Each row comes from the steps of one walk. Every step used is in the known rows, and no mark comes twice. Write the walk behind each row, first mark first.
Known rows
gafet-limu-gomo: [125 -83 126 -132 43 95 44 -136 266 -47 -23 -133 22 -325 129 73 -11 -53 -194 -95 255 432 237 149 56 52 -220 269 294 199 83 43 79 252 -496 132 105 106 157 49 51]
refevap-nunegi-galik: [98 16 51 -59 67 33 144 5 -237 134 95 -17 -120 46 -154 -215 99 -236 9 171 -18 17 80 -174 -109 204 16 105 -34 -7 45 236 17 -169 126 295 16 -100 -91 -17 -99]
gemi-bami-nunegi-refevap: [-116 -30 -80 -24 -208 -198 -66 25 -6 282 -427 -77 -94 -427 -104 67 -43 12 93 -21 -55 -221 -206 -59 19 -223 28 92 -211 -103 71 33 -21 -278 44 20 -15 -5 -209 -394 218]
nunegi-galik-kile: [60 52 -6 159 101 -17 1 -186 268 6 -93 -243 36 -360 -19 -83 202 -78 -15 178 -115 108 278 -128 9 34 -45 161 225 183 105 130 67 38 232 201 168 -274 -106 -47 -48]
mevo-refevap-nunegi: [97 6 -3 -16 -117 84 65 66 -471 -116 239 -111 -30 102 -242 -32 -16 -79 -42 25 7 6 -286 -77 -120 167 24 84 139 0 -31 100 -83 -12 19 34 -58 150 42 111 -13]
kato-gazub: [-70 43 117 -26 5 12 66 -79 130 -55 264 42 90 -153 46 -201 14 114 15 -168 114 30 123 -63 198 162 17 -14 282 194 -192 -66 138 30 102 30 86 13 -58 85 -134]
gafet-limu: [151 37 219 -24 110 52 -62 -73 66 -94 66 -26 36 -291 9 105 12 73 -126 -97 52 315 16 90 78 10 -115 86 195 154 -44 105 61 159 -255 46 64 27 107 143 -13]
gazub-kato-nunegi-nama: [-49 29 -14 -10 -87 -27 -144 233 30 34 72 20 36 443 143 7 14 93 -80 -36 2 -501 71 -23 6 -142 123 -522 27 42 184 -205 -22 230 -100 -87 -54 -164 85 183 100]
segi-bami-nunegi-gomo-limu: [-198 -121 -43 -217 122 152 685 -126 -75 -179 -103 29 -80 -653 193 201 67 -118 8 216 14 -68 -553 149 -114 277 -37 86 -367 -39 -204 40 -33 -203 -48 -12 -1 154 -43 -206 78]
kile-galik-nunegi: [68 10 2 81 28 38 -58 -139 204 -184 130 235 -44 27 29 -27 -73 -160 -7 1 24 197 69 -26 108 -5 16 136 211 221 -198 -5 -132 32 -91 -114 327 183 244 249 -34]
noru-bami-gemi: [-241 -150 -87 38 -23 -163 -274 75 -70 308 -161 -104 -5 -529 -65 -31 -116 -85 -5 77 -51 78 75 355 111 149 -29 40 -65 -76 -91 102 215 92 145 -189 -209 -61 209 146 -20]
kile-galik-nunegi-bami: [91 77 31 77 73 -17 -283 -81 133 -43 128 277 31 539 -9 -17 -53 40 76 -82 -28 164 316 34 56 -162 -39 105 117 51 -208 -8 -226 60 -59 -33 208 216 268 30 -132]
mevo-refevap: [81 26 5 118 -44 -58 17 -7 -236 -102 141 -48 119 -45 -130 78 2 143 -10 -71 21 117 -44 24 -14 97 -35 59 313 118 35 -167 4 34 68 -89 0 34 83 109 68]
galik-nunegi-gomo-limu: [111 22 -183 -143 104 -25 334 -260 162 -367 67 95 -205 42 122 171 159 150 -1 182 -3 76 -150 135 -39 96 -71 160 349 3 -143 53 -108 -156 59 -28 202 -114 73 -14 -19]
noru-bami-nunegi: [-221 -141 -24 -30 43 12 -353 -8 -8 167 -120 68 29 -511 56 72 -165 -190 -24 45 19 -128 -147 136 67 94 34 174 -233 -88 -93 243 266 89 111 97 -156 33 92 49 -73]
gomo-limu: [27 120 -154 -34 60 114 247 -68 -2 -194 190 -64 43 -234 152 99 220 170 -106 209 -22 115 147 87 65 176 -23 199 202 126 57 -271 74 -30 -95 164 128 -127 114 38 16]
nunegi-kato-gazub: [-20 66 150 -7 84 -76 94 -22 116 -120 134 89 -23 265 65 -73 -23 137 50 -202 67 306 356 -220 134 60 16 -138 234 59 -217 -179 74 -13 23 100 -16 160 -218 162 -160]
kile-galik-nunegi-gomo-limu: [132 83 -200 -107 170 -33 204 -253 144 -406 153 169 -211 -88 183 87 164 -198 -30 188 19 111 -182 30 -53 -1 -61 62 180 192 -359 -15 -275 -172 -177 -9 418 107 215 76 38]
kato-nunegi-bami-gemi: [-246 -31 -2 46 -165 -144 -134 89 -92 234 215 -84 334 257 203 -52 33 302 103 -208 -102 42 304 207 77 -59 -76 -78 -199 -160 222 179 4 66 98 -229 -165 -145 -36 -143 255]
galik-nunegi-refevap: [171 -61 18 102 -72 -1 78 -110 222 -136 -321 170 -67 259 -143 15 -75 244 116 -76 -54 -72 20 -167 18 1 -31 135 181 -101 -52 78 -109 -75 34 -36 132 -235 71 -222 73]
nunegi-nama: [-42 21 -26 26 5 -59 -88 24 31 -37 -153 -47 -43 170 -74 98 7 63 33 105 -52 -481 218 -56 94 -15 -16 -304 145 -22 72 -62 63 146 106 -4 -104 58 102 197 -176]
kile-galik: [3 76 -35 108 68 5 -62 -26 36 -128 185 37 41 -258 60 -90 27 -222 -11 -50 21 86 80 -62 101 61 29 0 -4 296 -178 -111 -40 63 -126 -77 214 212 260 211 28]
gazub-kato-nunegi: [-22 11 -35 20 -123 84 11 158 41 14 315 63 170 126 220 -84 79 112 -117 -158 74 36 -73 96 20 0 169 -118 58 145 129 -170 47 162 -159 -133 112 -236 66 104 216]
mevo-refevap-nunegi-nama: [38 -2 3 -39 -82 37 -83 135 -503 -106 -18 -179 -165 421 -302 36 -90 -93 4 163 -37 -561 -152 -186 -131 14 -36 -273 108 -73 27 89 -156 63 73 97 -188 233 32 233 -138]
gazub-kato: [34 33 -61 110 19 49 8 203 110 47 113 140 -24 154 -97 9 116 26 -120 -16 30 212 -20 214 18 37 123 -47 272 148 -21 -347 106 136 -99 -74 67 -167 207 166 -80]
segi-bami-nunegi: [-295 -191 189 45 -49 178 396 -30 -18 50 -77 82 83 -529 44 79 -121 -84 8 59 12 2 -270 57 26 289 42 128 -328 -26 -89 45 84 -1 15 -55 -93 191 -24 -99 -22]
gemi-bami-noru: [148 -25 -8 -128 -130 -209 0 33 -42 41 22 -329 -74 -397 26 -67 28 -20 30 50 73 182 -331 348 112 -29 5 74 98 -50 90 -37 163 -92 117 -210 36 33 -186 -71 72]
nama-nunegi-refevap: [234 32 -84 135 102 319 -15 -2 68 28 -275 -67 196 -142 -170 -9 -76 175 41 -163 4 -132 -50 -248 -249 -66 7 -89 -194 -76 62 -205 -139 -137 15 20 -141 -235 -24 -266 -51]
nama-nunegi-refevap-mevo: [314 60 -123 171 80 256 -43 62 257 104 -405 -238 103 45 -188 -81 -119 40 46 -101 -12 -171 -168 -381 -304 -46 36 -183 -393 -129 342 -318 -263 -162 31 -56 -204 -131 -58 -258 -192]
nunegi-gomo-limu-gafet: [22 68 -196 -144 181 112 399 -137 -225 -325 167 -1 -138 -282 42 31 209 -35 -104 134 84 -63 -339 186 -6 -154 -159 160 176 203 -156 -60 11 -34 -277 -214 211 2 212 -159 11]
gemi-bami: [10 52 -86 -51 -182 -137 -93 -22 -29 167 107 -143 -72 -450 -9 13 37 95 -9 23 -8 183 25 188 170 -49 77 63 232 84 77 -111 67 -79 133 -111 31 137 -66 10 -34]
galik-nunegi: [35 -49 26 73 -47 38 40 -176 223 -150 63 184 -5 152 -42 72 -35 177 -1 22 17 139 100 59 93 90 -20 224 378 46 -10 70 41 45 126 -80 141 -85 77 122 -74]
noru-bami-nunegi-kato-gazub: [-229 -45 151 -86 117 -76 -290 15 54 129 -114 173 -79 -212 111 -40 -233 -121 23 -105 64 88 178 -113 118 0 47 -35 -182 -120 -331 27 206 28 12 280 -220 258 -232 110 -152]
noru-bami: [10 -60 -89 -45 20 -5 -347 7 -76 121 -42 -11 -5 -458 27 -29 -119 -5 -43 5 32 30 42 175 123 168 70 52 50 16 -109 58 228 147 118 20 -131 -5 225 141 -131]
kato-nunegi-galik: [-2 43 38 -23 -89 -82 88 -130 -46 152 195 2 182 -235 288 -162 85 53 -6 -67 29 -21 282 -194 43 94 40 -8 -100 94 271 147 45 -102 95 153 117 -265 -145 -89 319]

Which walk is each row?
[105 47 28 -55 -3 85 133 100 -184 -135 36 -36 -178 490 -109 14 3 -79 18 63 -53 239 100 -180 -72 132 52 -43 14 -91 -30 85 -1 -14 -22 98 -139 185 -128 228 -182] : refevap-nunegi-kato
[211 22 -102 87 -161 -17 -6 264 195 85 -134 -71 -31 374 65 -208 -15 96 -9 -192 -24 -264 -252 -262 -114 -89 150 -317 -373 -43 385 -304 -199 16 -236 -145 28 -360 76 -197 267] : gazub-kato-nunegi-refevap-mevo
[7 95 -104 -27 105 229 352 -81 -230 -244 242 15 -25 -292 75 58 189 47 -181 179 37 6 -11 132 117 -87 -134 405 194 262 13 -245 68 58 -408 -51 244 -20 241 -62 36] : gomo-limu-gafet
[231 -49 117 -151 5 41 -57 168 -265 -49 98 -242 -21 557 -140 -144 -3 -54 110 22 -6 -53 -303 176 -102 93 -67 98 -139 -298 -6 255 28 15 90 34 -152 7 -48 -126 -142] : refevap-nunegi-bami-noru
[-253 -128 -22 -74 41 -72 -485 67 -33 181 -384 -3 -89 -269 -10 167 -210 -225 5 170 -43 -700 -7 49 60 -72 -5 -236 -264 -178 -50 170 187 158 112 157 -292 109 89 183 -158] : noru-bami-nunegi-nama
[-186 14 -42 87 -111 -138 -151 330 -41 356 214 63 242 557 62 -65 90 255 -32 -185 -88 124 207 352 -16 -138 12 -195 -113 -78 187 -122 -30 121 -99 -254 -145 -253 97 -87 244] : gazub-kato-nunegi-bami-gemi
[-198 -58 -221 -212 231 100 -27 -115 -294 -66 -108 82 -217 -734 140 118 -8 -320 -133 192 70 -304 -531 290 -34 -177 -128 268 -243 76 -305 220 135 -17 -257 -73 39 62 206 -193 37] : noru-bami-nunegi-gomo-limu-gafet
[-282 -21 -1 27 5 -65 -104 22 110 16 -283 33 -41 68 -40 196 -37 -103 42 146 -36 -645 33 -69 44 -94 -30 -184 -127 -70 89 85 103 93 83 92 -145 87 -42 174 -68] : bami-nunegi-nama
[-174 24 22 63 5 -60 111 23 102 -79 -157 141 -28 187 15 228 -5 -13 11 28 -51 182 151 -107 -13 -23 4 26 -130 -104 34 26 105 -35 -13 95 -117 152 -233 115 2] : bami-nunegi-kato
[169 105 -36 126 181 296 -7 -4 92 -66 -28 -12 164 182 -47 130 -56 139 -46 -116 1 398 285 -161 -186 -63 56 -123 -33 -18 87 -308 -35 -70 26 45 -216 83 -193 163 -253] : nama-nunegi-kato
[5 -47 52 40 -40 -24 -73 -90 229 -146 -153 103 -121 482 -110 150 -110 100 36 127 -37 -407 220 -60 94 -55 -71 -154 347 -50 47 47 -57 135 120 -29 6 21 83 199 -184] : galik-nunegi-nama
[-291 -185 176 -24 -32 118 261 46 -36 52 -340 12 -25 -235 -38 191 -183 -127 53 172 -22 -524 -171 -30 35 139 -14 -240 -393 -97 -14 30 38 86 47 -6 -197 272 -45 25 -110] : segi-bami-nunegi-nama
[122 69 24 96 92 -48 -13 -102 200 -270 40 289 -144 469 23 57 -69 -105 12 -14 -23 466 332 -182 54 -74 14 -32 125 133 -215 -131 -195 -9 -184 -38 229 313 73 318 -50] : kile-galik-nunegi-kato
[149 31 29 62 24 33 6 -57 -276 -13 83 -348 -87 -137 -237 -123 116 -226 -14 233 -121 -27 -80 -264 -213 80 -53 196 161 78 44 263 -141 -48 180 273 65 -75 -170 -4 -25] : mevo-refevap-nunegi-galik-kile
[70 40 31 -77 -31 136 -123 114 -265 72 187 -47 -4 554 -124 -68 33 45 93 -3 -63 -45 67 22 -52 49 10 77 -12 -178 -13 232 -54 36 82 132 -130 116 68 -64 -280] : refevap-nunegi-bami
[205 -3 109 -41 54 -123 -96 71 10 -57 -13 -126 140 415 -60 -13 29 161 117 -75 37 119 -52 290 5 14 -111 13 0 -230 50 -5 122 85 95 -75 -88 -115 4 -139 -23] : nunegi-bami-noru
[-180 -64 -29 -4 43 -63 -289 46 -21 97 -298 132 -83 -125 43 168 -191 -148 -21 22 -55 152 135 1 12 -17 51 30 -285 -185 -128 81 198 60 42 135 -271 151 -95 150 -54] : noru-bami-nunegi-kato
[-103 -13 13 51 -92 -75 -98 234 -570 239 170 -127 63 554 -359 -18 -10 64 82 24 -123 64 -46 187 -168 3 -122 48 -28 -240 28 126 -170 -36 99 -57 -287 127 92 -48 -49] : mevo-refevap-nunegi-bami-gemi
[-236 62 120 -131 -115 -194 -45 -14 77 186 -17 31 -132 -166 78 20 -67 -11 53 -89 43 209 143 -100 167 -228 58 -6 -7 -3 -115 -115 72 -216 22 127 -60 399 -532 -22 -55] : gemi-bami-nunegi-kato-gazub
[245 -74 157 -17 17 -112 -73 -61 145 -142 -5 23 46 717 -71 22 -54 244 115 -48 29 143 -50 295 22 -61 -132 186 203 -278 12 110 -5 25 162 -86 -14 -149 -33 -153 -100] : galik-nunegi-bami-noru
[42 70 -2 23 -10 -47 65 120 14 262 235 146 93 94 168 -194 150 -5 -121 -42 42 97 176 -28 -41 -28 113 -129 -19 102 226 -177 33 -49 -85 155 116 -412 -59 -60 277] : gazub-kato-nunegi-galik
[-196 -156 195 -5 20 118 439 42 -7 -12 -233 136 -14 -129 -16 196 -136 -48 56 37 -37 300 -44 -75 5 200 27 13 -385 -123 -90 -73 37 -27 -62 26 -170 324 -186 -14 -10] : segi-bami-nunegi-kato
[322 -38 140 -100 -13 -24 -93 194 -566 -106 195 -271 30 621 -259 -68 -53 -17 77 6 17 24 -435 140 -190 53 -100 53 -26 -301 -34 167 -87 -11 87 15 -187 70 -75 -122 -50] : mevo-refevap-nunegi-bami-noru
[99 16 -53 45 -138 19 25 218 38 39 -53 89 92 244 88 -131 15 212 -9 -246 20 -155 -104 -124 -65 -56 130 -222 -144 4 109 -202 -89 44 -212 -103 77 -413 80 -243 380] : gazub-kato-nunegi-refevap
[-262 38 196 -27 59 -70 110 -15 193 -58 -20 197 14 143 52 11 -53 -14 39 -126 59 138 188 -218 81 -19 -9 -26 -16 16 -188 -44 127 -70 -5 165 -49 206 -377 88 -94] : bami-nunegi-kato-gazub
[1 -17 -138 -102 -54 -52 67 118 35 -104 239 97 0 89 196 -63 108 8 -45 -202 77 -43 -379 164 -98 -39 136 -343 27 65 -3 38 -10 64 -25 -318 66 -195 42 -20 186] : gazub-kato-nunegi-gomo
[-184 47 -3 -41 -61 -262 -21 -86 -7 500 -165 -12 -62 -575 -41 15 51 -176 -3 165 -19 50 102 44 59 -149 28 192 -86 -5 180 38 95 -339 168 218 36 15 -327 -232 157] : gemi-bami-nunegi-galik
[167 17 -3 117 16 -26 -45 -98 186 -167 -238 226 -123 179 -94 -106 -104 -79 98 -71 6 -28 31 -286 -6 -90 -23 50 16 85 -254 -10 -301 -90 -166 -66 329 7 270 -77 144] : kile-galik-nunegi-refevap
[176 -6 -77 29 -238 -44 13 37 148 -31 -155 -195 70 100 176 -176 -101 149 92 -199 -39 -416 -142 -437 -72 30 69 -248 -449 -99 430 42 -185 -51 -38 -128 19 -244 -34 -271 271] : kato-nunegi-refevap-mevo
[34 45 -31 105 -4 -3 -34 25 238 113 205 -182 101 -107 208 -189 208 -25 -115 21 -50 92 102 -83 -40 -84 121 -25 42 189 210 27 -2 121 -8 145 242 -509 -139 -31 217] : gazub-kato-nunegi-galik-kile
[8 18 -5 74 -37 -18 -2 -249 173 11 134 -268 188 -421 294 -175 149 46 -14 -1 -94 -65 231 -249 35 10 16 65 -42 142 274 271 20 62 160 139 195 -373 -235 -96 243] : kato-nunegi-galik-kile
[-111 -4 14 169 42 -173 -219 -5 147 144 30 184 34 503 -64 0 -19 -41 114 -17 -100 261 328 216 70 -163 -125 84 3 -10 -168 32 -225 2 -38 -212 98 139 264 29 -17] : kile-galik-nunegi-bami-gemi
[118 23 -157 -25 214 254 43 -118 83 -89 -32 -69 125 -261 -48 56 2 -35 10 -155 93 0 -293 37 -267 -41 24 -212 -7 -11 -72 17 -24 -106 213 -202 -159 4 -56 -50 -235] : nama-nunegi-gomo
[-237 -13 -51 -60 -156 -152 -56 -30 24 231 -29 -70 -54 -549 24 115 -17 -56 -21 68 -4 -39 -157 161 111 -104 72 193 -29 2 119 38 123 -140 103 -65 1 205 -214 -92 30] : gemi-bami-nunegi
